What can hang from each mark
Q_20: Q_269
Q_161: Q_269
Q_269: Q_20 Q_161 Q_748 Q_880
Q_748: Q_20 Q_38 Q_161
Q_880: Q_161 Q_269
Q_843: Q_38 Q_748
Q_38: Q_161 Q_269

Every row comes from one small tree of marks. Brackets hold a mark, then the marks that hang from it, in the order of their numbers. Every link used is in the known rows. Which tree was each row made from?
Known rows
(Q_269 Q_20 Q_161 Q_880): [-22.7, 4.8, -8.9, 20.9, -11.9, -6.3, 16.4, 2.0, -3.2, 3.2, 15.3, 28.1, 10.9, 26.0, 11.2, -11.0, -42.6, -10.8, -17.6, -22.8, -30.6]
(Q_269 Q_20 Q_161 (Q_748 Q_38) Q_880): [-12.5, 3.1, -4.8, 12.5, -2.7, -4.9, 16.2, 3.3, -15.7, 14.0, 19.6, 50.9, 11.7, 33.3, 2.9, -6.2, -57.9, -16.7, -35.3, -14.2, -46.7]
(Q_269 Q_20 (Q_748 Q_38) (Q_880 Q_161)): [-23.0, 3.8, 8.5, 11.8, -8.6, -6.6, 12.5, 4.2, -19.7, 6.7, 22.3, 38.9, 8.0, 27.9, 4.6, 10.4, -49.0, -13.1, -40.8, -13.0, -50.3]
(Q_880 (Q_269 Q_161 Q_748)): [9.4, -3.0, -0.1, 5.6, -17.2, 11.6, -0.4, 0.7, -18.8, 4.7, 19.8, 26.2, 1.5, 22.1, 6.0, -4.0, 3.3, 4.5, -18.3, 7.4, -13.0]
(Q_880 Q_161 (Q_269 Q_20 (Q_748 Q_38))): [-8.7, -4.6, 11.6, 17.3, -32.9, 0.7, 12.2, 10.9, -24.7, -5.0, 35.0, 31.0, 2.0, 24.5, 4.9, 12.1, -13.2, 9.1, -32.1, -1.5, -38.5]
(Q_880 (Q_269 Q_748)): [10.7, -2.9, 6.6, 0.1, -14.9, 9.9, -7.7, -2.0, -15.6, 2.3, 14.7, 17.4, -0.3, 13.1, 4.0, 3.6, 10.7, 3.0, -20.8, 11.9, -5.2]
(Q_748 Q_38 Q_161): [-6.3, 3.9, -3.5, 6.9, 4.4, -14.0, 23.6, 18.2, -14.3, 3.6, -9.6, 36.1, 4.3, -2.8, -10.1, 10.1, -20.4, -8.9, 6.6, -1.2, -30.9]
(Q_843 (Q_38 (Q_161 (Q_269 Q_20 Q_880))) Q_748): [1.4, -16.2, 7.4, -14.6, -12.0, -6.9, 24.1, 2.1, -6.1, 20.5, 48.9, 41.9, 8.8, 8.5, -17.6, -23.2, -11.7, -2.6, -20.7, 1.1, -5.9]
(Q_843 Q_748): [10.0, -7.2, 5.4, -8.3, -4.3, 9.3, 6.6, -0.1, -8.3, 15.5, 11.1, 9.8, 1.1, -0.2, -11.1, -6.7, -1.7, 1.1, -13.9, 4.3, 3.3]
(Q_269 Q_20 Q_161 Q_748): [5.7, -9.2, -14.1, 13.6, -12.3, 0.5, 9.2, 4.4, -5.6, 15.0, 25.3, 25.6, 10.5, 25.6, -5.8, -9.9, -43.6, -7.0, -30.3, -5.7, -27.2]
(Q_38 Q_161): [-11.0, -2.6, -9.2, -0.4, -6.3, -5.8, 10.7, 3.8, -1.4, 0.5, 12.3, 4.3, 6.6, 9.9, -4.8, -7.3, -3.1, -0.6, 3.1, -1.0, -1.8]
(Q_748 Q_20): [0.1, -2.3, -5.1, 12.2, -12.7, -16.0, -0.4, 8.5, 5.7, -4.7, -4.6, 2.5, 11.4, -10.1, -7.8, -10.5, -15.9, -8.1, -8.8, -0.8, 2.0]
(Q_20 (Q_269 (Q_748 Q_161))): [17.9, -2.4, -11.2, 9.0, -21.5, 1.3, 7.5, 8.1, -7.7, 15.2, 7.8, 36.8, 9.4, 26.1, -7.2, 6.5, 8.5, 1.8, -17.0, 10.7, -17.3]
(Q_161 (Q_269 Q_20 (Q_748 Q_38) Q_880)): [-2.1, -4.8, 3.2, 1.5, -14.3, -0.7, 0.8, 3.2, -0.3, 6.7, 20.5, 44.9, 7.8, 27.5, -4.8, -7.8, -18.2, -13.9, -32.2, -3.0, -29.3]
(Q_269 Q_20 Q_748): [7.5, -9.0, -4.7, 5.4, -9.2, -2.1, -0.9, 0.3, -1.3, 11.4, 17.7, 13.3, 8.3, 12.8, -8.4, 1.0, -33.0, -8.9, -33.8, 1.1, -16.1]
(Q_38 Q_161 (Q_269 Q_20 Q_880)): [-38.8, -6.8, -16.9, 5.2, -27.2, -18.1, 9.1, 8.1, 2.4, -2.5, 31.3, 28.0, 14.1, 30.3, -10.2, -11.4, -14.4, -12.3, -11.7, -3.3, -18.7]
(Q_843 Q_38 Q_748): [13.3, -12.6, 13.6, -18.1, 2.7, -2.3, 16.2, -2.0, -9.1, 20.7, 32.0, 24.8, 0.8, -9.6, -14.9, -12.5, -6.2, 2.3, -13.4, 6.2, 4.2]
(Q_269 Q_161 Q_748 Q_880): [-10.2, 7.3, -3.5, 2.6, 4.1, 10.4, 1.7, -4.6, -19.6, 16.4, 11.0, 32.6, 6.6, 31.3, 11.5, -6.8, -26.8, -13.7, -23.2, -5.9, -29.3]
(Q_38 Q_161 Q_269): [-24.3, -9.9, -17.3, -3.4, -20.9, -12.1, 5.3, 9.7, 1.3, -2.4, 25.8, 16.9, 8.4, 20.5, -16.2, -11.2, 7.9, -3.6, 3.3, 8.1, -5.4]
(Q_843 (Q_38 (Q_161 (Q_269 Q_20 Q_748 Q_880)))): [-5.4, -10.2, 2.4, -8.4, -6.3, -13.8, 14.9, 1.0, -0.8, 9.2, 40.4, 35.2, 8.4, 12.0, -7.7, -15.8, -12.7, -6.0, -13.8, 0.3, -11.3]
(Q_269 Q_161 (Q_748 Q_38)): [8.3, -1.9, -5.5, -0.4, 6.2, 3.9, 10.1, 5.4, -17.2, 14.5, 11.9, 35.1, 3.4, 19.5, -5.8, -6.2, -26.3, -4.1, -13.9, 2.6, -27.0]

Write each row's tree
[-10.8, 1.3, 1.2, 6.1, -5.7, -1.6, -1.9, -5.5, -7.6, 11.8, 14.6, 24.7, 10.5, 22.8, 4.6, 2.2, -40.6, -18.8, -40.9, -7.0, -26.7] => (Q_269 Q_20 Q_748 Q_880)
[-10.3, -8.2, 3.9, 12.0, -27.2, 3.8, 7.2, 10.3, -7.2, -0.7, 31.4, 20.0, 3.4, 25.2, -0.5, 0.9, -7.3, 3.2, -23.2, -6.3, -32.1] => (Q_880 (Q_161 (Q_269 Q_20 Q_748)))
[-6.1, -15.3, 8.2, -14.0, -12.0, -10.6, 15.1, 0.8, -6.5, 18.2, 45.1, 41.1, 6.5, 5.0, -18.7, -15.4, -14.2, -6.2, -23.5, 4.8, -7.6] => (Q_843 (Q_38 (Q_269 Q_20 Q_880)) Q_748)
[-15.7, -3.7, 8.8, 22.8, -39.4, -0.1, 12.4, 10.0, -15.7, -12.8, 31.8, 15.0, 1.3, 19.5, 11.0, 8.9, -2.3, 13.1, -19.9, -8.1, -27.4] => (Q_880 Q_161 (Q_269 Q_20))
[5.8, -14.2, 7.3, -18.3, -1.8, -6.4, 23.4, 0.9, -10.2, 20.9, 40.7, 27.8, 5.3, -2.6, -18.1, -17.7, -8.0, 1.7, -11.2, 5.8, 2.9] => (Q_843 (Q_38 Q_161) Q_748)
[-9.7, -5.1, -10.6, 11.1, -16.3, -27.3, 11.8, 21.1, 0.2, -6.5, 5.1, 37.0, 12.5, 1.0, -21.3, -15.5, -23.4, -9.7, -4.2, 1.7, -17.8] => (Q_748 Q_20 (Q_38 (Q_269 Q_161)))
[-25.9, -14.1, -20.7, 4.5, -29.8, -18.5, 9.9, 12.0, 6.7, -2.9, 33.5, 19.7, 12.8, 23.4, -19.1, -12.3, -9.4, -5.6, -6.7, 2.4, -11.1] => (Q_38 Q_161 (Q_269 Q_20))
[-5.3, 2.7, -5.0, 21.9, -30.8, -16.2, 7.3, 11.6, 0.1, -3.7, 3.0, 23.8, 15.6, 11.8, -0.8, -6.3, -6.4, -3.5, -16.8, -4.6, -12.4] => (Q_748 (Q_20 (Q_269 (Q_880 Q_161))))
[-25.5, -1.9, -9.4, 7.4, -17.4, -32.8, 13.6, 19.1, -1.9, -7.7, 8.7, 39.5, 16.9, 6.6, -19.5, -14.8, -23.9, -15.7, -7.2, 0.4, -18.9] => (Q_748 Q_20 (Q_38 Q_161 (Q_269 Q_880)))
[-11.0, -5.6, -7.9, 4.7, -10.1, -16.1, 15.4, 14.1, -1.6, -2.4, 15.1, 36.6, 4.0, 13.0, -15.3, -5.9, -19.6, -2.9, -2.4, -1.0, -24.1] => (Q_748 (Q_38 (Q_269 Q_20 Q_161)))
[-20.4, -3.5, -13.2, 4.5, -17.9, -6.6, -4.4, 6.7, -8.2, 6.7, 19.0, 36.5, 12.3, 27.8, -7.6, -13.8, -15.4, -16.9, -20.6, 4.4, -22.9] => (Q_38 (Q_269 Q_161 (Q_748 Q_20) Q_880))
[-12.8, 1.4, -8.6, 14.3, -8.6, 1.3, 8.3, -1.3, -12.0, 15.6, 21.9, 37.2, 12.6, 35.0, 7.3, -8.2, -51.0, -16.7, -37.5, -13.9, -38.2] => (Q_269 Q_20 Q_161 Q_748 Q_880)
[-7.2, 7.5, -0.4, 14.4, -26.1, -0.3, 10.9, 4.1, -7.5, 1.1, 10.8, 30.7, 5.7, 31.8, 10.0, 6.1, 13.1, 7.0, -11.3, -4.9, -21.0] => (Q_20 (Q_269 (Q_880 Q_161)))
[-5.5, 3.9, -15.9, 28.3, -30.0, -21.9, 16.6, 21.2, -4.6, 3.6, -8.1, 40.0, 22.1, 8.4, -6.8, -1.7, -16.0, -14.5, -12.1, -3.0, -23.9] => (Q_748 (Q_20 (Q_269 Q_880)) Q_161)
[-2.0, -5.9, 0.7, 2.8, -18.2, 3.9, -4.5, 0.1, 2.2, 7.7, 22.1, 35.4, 8.4, 28.5, -1.6, -9.4, -13.4, -13.4, -33.7, -3.3, -22.9] => (Q_161 (Q_269 Q_20 Q_748 Q_880))
[6.8, -8.9, 4.4, -10.9, -7.2, 2.0, 18.4, 7.6, -10.2, 14.1, 18.9, 32.1, 3.6, 7.0, -19.6, -12.0, -5.2, 0.6, -11.7, 4.4, -7.7] => (Q_843 (Q_748 (Q_38 (Q_161 Q_269))))
[-6.2, 1.6, -8.2, 19.2, -8.3, -30.2, 23.0, 26.8, -8.8, -1.2, -14.2, 38.6, 15.7, -13.2, -18.0, -0.2, -36.1, -16.9, -2.3, -2.1, -28.7] => (Q_748 Q_20 Q_38 Q_161)
[-11.8, -0.5, -10.4, 21.2, -24.5, -17.9, 9.7, 20.3, -1.6, 0.3, -3.9, 37.2, 19.3, 3.2, -8.3, -10.4, -18.9, -22.2, -12.3, -4.8, -24.6] => (Q_748 Q_20 (Q_161 (Q_269 Q_880)))
[5.4, 6.4, -4.9, 8.0, -15.1, -2.9, 12.1, 7.1, -14.9, 14.6, 3.9, 54.0, 10.3, 31.8, -1.2, 9.0, -2.0, -5.2, -20.6, 4.8, -31.0] => (Q_20 (Q_269 (Q_748 Q_38 Q_161) Q_880))
[-25.1, -0.4, 1.5, 4.7, -10.9, -16.8, 13.3, 12.2, -6.5, -5.8, 14.6, 36.3, 3.6, 14.9, -8.1, 2.7, -18.7, -5.8, -8.4, -4.6, -31.4] => (Q_748 (Q_38 (Q_269 Q_20 (Q_880 Q_161))))
[7.0, -2.5, 5.8, -1.3, -13.3, 3.7, 1.3, 2.4, -18.7, 1.7, 17.2, 28.7, 1.2, 15.5, -0.7, 2.6, 4.7, 3.0, -18.2, 11.8, -11.7] => (Q_880 (Q_269 (Q_748 (Q_38 Q_161))))
[-32.8, 5.5, 5.0, 19.7, -17.9, -7.8, 12.7, 3.0, -7.0, -4.4, 17.6, 16.0, 7.3, 20.5, 13.6, 5.6, -33.3, -7.5, -23.2, -22.2, -34.4] => (Q_269 Q_20 (Q_880 Q_161))
[-18.8, -11.8, -3.4, -9.0, -10.1, -20.4, 12.2, 2.3, -3.5, 9.2, 46.2, 38.8, 10.5, 16.5, -12.9, -12.7, -18.7, -10.7, -17.5, 4.4, -15.6] => (Q_843 (Q_38 Q_161 (Q_269 Q_20 Q_748 Q_880)))
[-19.0, -0.1, -7.7, 11.7, -14.7, -27.2, 11.3, 18.3, -3.1, -6.3, 3.6, 42.4, 13.3, 5.6, -15.1, -14.7, -26.9, -14.4, -7.6, -2.1, -23.1] => (Q_748 Q_20 (Q_38 (Q_269 Q_161 Q_880)))
[2.8, -8.1, -10.6, 12.2, -11.5, -6.0, 7.8, 8.5, -7.5, 14.9, 13.5, 25.2, 12.5, 12.7, -10.7, 5.7, -40.4, -15.0, -31.3, 0.1, -29.5] => (Q_269 Q_20 (Q_748 Q_161))
